Every row comes from one small tree of marks. The marks that hang from a mark follow it in brackets, in the order of their numbers. Every link used is in the known rows. Which tree was each row made from?
Known rows
K_130[K_151[K_561]]: -1.880	0.821	3.569	1.914	0.391	4.932	2.253	-2.448	1.059	-2.353	0.027	-1.365	0.421	-3.617	-3.681	1.812	-1.600	0.371
K_151[K_130 K_561[K_185]]: -0.912	-2.901	-0.519	1.954	-1.624	1.093	4.067	-1.893	1.662	-0.022	0.321	-0.793	0.874	-3.199	-0.140	1.259	0.447	2.117
K_561[K_185 K_832 K_866]: -0.075	1.163	1.319	-4.042	2.829	-2.930	2.073	-0.299	-2.974	-0.779	-1.639	-2.295	-2.154	3.206	-0.717	-0.669	-1.544	0.232
K_866[K_561 K_652]: 1.693	4.543	-1.239	3.055	-3.752	3.022	-1.568	0.958	1.133	3.671	3.982	0.575	3.810	-2.374	-1.255	-1.842	-2.373	1.957
K_151[K_130 K_561[K_832 K_866]]: -2.780	-2.452	-2.710	-0.514	-2.951	-0.326	0.845	0.976	3.121	-2.145	0.899	-0.712	-2.443	-1.175	-0.820	0.841	-1.438	2.365
K_866[K_561]: 0.376	6.055	0.404	1.031	-1.675	4.069	-0.659	-0.842	0.603	3.304	2.662	2.696	1.829	-1.054	-0.250	-1.406	-0.607	0.703
K_130[K_151[K_561[K_832]]]: -2.415	-1.162	3.715	0.275	0.477	2.580	3.500	-3.377	-0.251	-4.895	-1.771	-1.620	-1.057	-1.299	-4.894	2.888	-1.710	-0.470
K_652[K_832 K_866[K_561[K_151[K_130]]]]: 1.038	0.359	-4.581	1.588	1.273	3.226	0.053	0.801	0.794	1.106	2.021	2.955	-1.418	-0.310	3.904	0.906	3.390	0.904
K_561[K_151 K_832]: 0.156	1.040	3.063	0.547	-0.230	-0.443	-1.688	-1.269	-1.776	-4.503	-1.652	2.705	1.430	1.948	1.690	-0.840	-0.816	-2.176
K_130[K_151[K_561[K_185 K_866]]]: -1.485	-0.655	2.547	-2.329	3.453	-1.053	4.337	-0.827	0.537	-0.893	0.208	-4.773	-2.801	-0.563	-4.653	2.132	-1.339	-0.205
K_130[K_151[K_561[K_185]]]: -1.033	-1.161	4.194	0.277	2.767	1.510	5.522	-3.564	-0.770	-1.771	-1.341	-3.188	-0.533	-1.715	-4.784	2.493	-0.465	-0.429
K_832[K_561[K_151]]: 0.573	2.290	3.486	1.020	0.097	3.136	-2.769	-0.601	-1.074	0.866	-1.416	2.833	1.633	-0.558	0.639	-1.081	0.709	-2.612
K_832[K_561[K_151[K_130] K_866[K_652]]]: -0.606	-1.766	-2.087	1.464	-3.951	0.003	-5.819	3.286	3.395	2.918	0.795	0.760	2.011	-1.394	0.977	-1.429	-0.382	0.954
K_832[K_561[K_151 K_185 K_866[K_652]]]: 1.912	-0.629	0.687	-1.311	0.888	-4.369	-2.261	1.770	-1.279	2.489	-0.115	-2.853	0.160	1.086	-2.012	-1.336	-0.648	-2.124
K_130[K_151]: -1.478	3.284	5.064	0.959	1.687	6.507	0.407	-2.831	0.097	-0.496	-1.233	0.844	2.818	-1.442	-0.914	0.213	-1.728	1.477
K_832[K_561[K_185 K_866[K_652]]]: 1.195	1.281	0.105	-1.430	0.839	-0.343	-0.379	1.422	-1.408	4.978	0.029	-4.404	0.129	-0.138	-2.755	-1.851	-1.948	0.148
K_652[K_832[K_561[K_185]] K_866]: 2.199	1.569	-0.030	-1.604	8.259	5.298	4.713	-1.854	-5.618	3.011	-2.251	-3.855	-3.832	-0.067	-0.629	0.540	2.498	-0.664
K_652[K_866[K_561[K_151[K_130]]]]: 1.106	-0.565	-3.434	3.331	-1.756	3.032	-1.994	0.234	2.535	3.036	3.556	5.280	0.188	1.222	3.434	0.770	3.257	1.589
K_832[K_561]: -0.164	3.956	2.860	0.534	0.172	6.773	-1.081	-1.313	-1.061	3.258	-1.150	1.642	1.744	-1.864	-0.627	-1.856	-0.583	-0.102

Which tree is each row?
1.124	-2.214	-2.923	1.841	-1.582	0.784	-1.310	-0.972	0.840	0.521	2.207	4.782	-1.542	3.634	2.048	1.871	3.217	0.481 : K_652[K_866[K_561[K_151[K_130] K_832]]]
1.239	-0.775	-0.393	0.341	-1.984	-2.341	-0.044	-1.063	1.287	1.844	1.209	4.051	1.783	0.985	1.966	0.176	3.408	-0.179 : K_866[K_561[K_151[K_130] K_185]]
0.832	0.963	-4.407	2.808	-3.922	-0.074	-2.075	1.951	1.799	-0.065	2.127	1.455	2.912	-3.255	1.782	-0.260	0.651	0.967 : K_866[K_561[K_151[K_130]] K_652[K_832]]
0.663	3.480	-0.501	1.506	0.809	5.986	-0.212	0.618	-2.533	1.338	-1.393	-3.044	2.058	-4.584	-1.370	-1.520	-2.076	0.585 : K_866[K_652[K_832[K_561]]]
-0.829	-3.348	-0.222	-2.695	-0.020	-5.834	-0.199	0.405	-0.165	-2.559	-1.980	0.862	-1.076	4.128	1.935	0.051	0.873	-0.105 : K_561[K_151[K_130] K_185 K_832 K_866]
-0.279	-0.397	-0.983	0.535	-4.226	-1.332	-2.046	-1.231	1.506	-1.007	0.776	5.859	1.211	1.894	1.291	0.391	1.946	-0.095 : K_866[K_561[K_151[K_130] K_832]]
-0.426	-2.091	0.400	-2.464	0.173	-2.224	-1.677	0.864	0.829	2.750	-1.671	1.288	-0.743	1.401	1.133	-0.378	2.568	-0.723 : K_832[K_561[K_151[K_130] K_185 K_866]]
-0.178	2.667	1.754	-1.416	0.545	0.243	-4.200	1.874	0.238	1.733	0.280	1.302	-1.169	0.815	0.449	-1.800	-0.197	-2.442 : K_832[K_561[K_151 K_866]]
-0.612	-1.841	-0.573	-1.256	-0.589	-3.657	-1.189	1.405	1.463	0.263	-0.486	1.042	0.386	1.468	3.136	-0.553	0.886	0.739 : K_561[K_151[K_130] K_185 K_866]
0.327	-1.868	1.197	1.730	-1.007	-0.980	0.072	-1.512	0.315	-0.989	-1.858	2.640	3.056	0.316	3.574	-0.245	1.791	0.152 : K_561[K_151[K_130] K_185]
-1.826	-1.517	-0.783	-1.312	-2.624	-2.169	-3.138	1.255	1.871	-2.917	-0.821	2.949	0.035	2.352	3.179	-0.114	-0.445	0.822 : K_561[K_151[K_130] K_832 K_866]
-3.024	-0.269	2.004	-2.485	1.466	0.037	2.356	-0.643	0.936	-4.008	-0.196	-2.967	-3.660	0.152	-4.999	2.430	-2.649	0.143 : K_130[K_151[K_561[K_832 K_866]]]
0.497	-2.561	-1.731	-0.883	-0.223	-5.990	3.461	1.159	-0.815	-2.172	1.059	-6.967	-2.457	0.227	-4.683	0.676	-3.248	-0.137 : K_151[K_561[K_185 K_832 K_866[K_652]]]
0.234	-1.715	1.649	-0.275	1.196	-2.068	5.533	-2.640	-2.801	-3.904	-1.546	-3.029	-1.918	0.070	-3.594	1.647	-0.717	-1.353 : K_151[K_561[K_185 K_832]]
3.275	-1.094	-0.305	-1.279	3.509	-3.648	2.313	-2.537	-3.683	0.000	1.282	0.983	-3.474	6.035	-0.795	1.935	3.529	-2.750 : K_652[K_866[K_561[K_151 K_185 K_832]]]
0.385	-1.554	-2.288	1.749	3.311	5.796	-0.897	-0.099	-0.956	0.903	-1.961	1.597	-1.956	-1.118	3.475	1.056	3.598	-0.230 : K_652[K_832[K_561[K_151[K_130]]] K_866]
0.013	4.615	-2.887	0.173	1.195	2.066	-0.557	3.966	-0.568	-0.241	1.150	-4.788	0.671	-3.158	0.649	-2.576	-4.530	2.033 : K_561[K_866[K_652[K_832]]]
0.026	1.293	-1.253	1.945	-4.454	0.987	-3.008	-0.058	3.176	1.352	2.235	6.147	2.728	-0.585	2.628	-0.582	2.014	0.915 : K_866[K_561[K_151[K_130]]]
0.201	-0.187	1.693	-3.961	2.337	-6.693	0.262	0.304	-3.010	-3.122	-1.706	-1.113	-2.090	4.864	0.316	-0.391	-0.271	-2.632 : K_561[K_151 K_185 K_832 K_866]
-1.565	-0.316	-0.542	-0.947	-2.024	1.018	-4.706	2.102	2.810	2.354	-0.270	3.012	0.204	-0.370	2.295	-1.400	1.064	-0.052 : K_832[K_561[K_151[K_130] K_866]]
1.709	0.748	-1.729	-1.551	3.029	-5.397	0.339	3.575	-2.497	-2.334	-0.101	-5.600	-0.567	-0.368	0.432	-1.292	-1.585	-1.318 : K_561[K_151 K_185 K_866[K_652[K_832]]]
-0.535	-3.809	-4.079	1.644	-2.877	-2.708	1.853	2.034	3.453	1.412	2.203	-4.654	0.292	-3.318	-1.561	0.562	-2.026	3.046 : K_151[K_130 K_561[K_185 K_866[K_652]]]
1.480	-0.113	-0.045	-0.138	0.440	-5.432	-1.740	2.675	-0.699	-0.188	1.190	-2.961	1.065	1.271	0.430	-1.704	-1.847	-0.871 : K_561[K_151 K_185 K_866[K_652]]
-0.177	-3.643	1.531	-0.142	-0.758	-3.249	0.824	-2.438	-1.205	-3.257	-3.323	2.496	1.447	2.268	2.270	0.953	1.989	-0.154 : K_561[K_151[K_130] K_185 K_832]
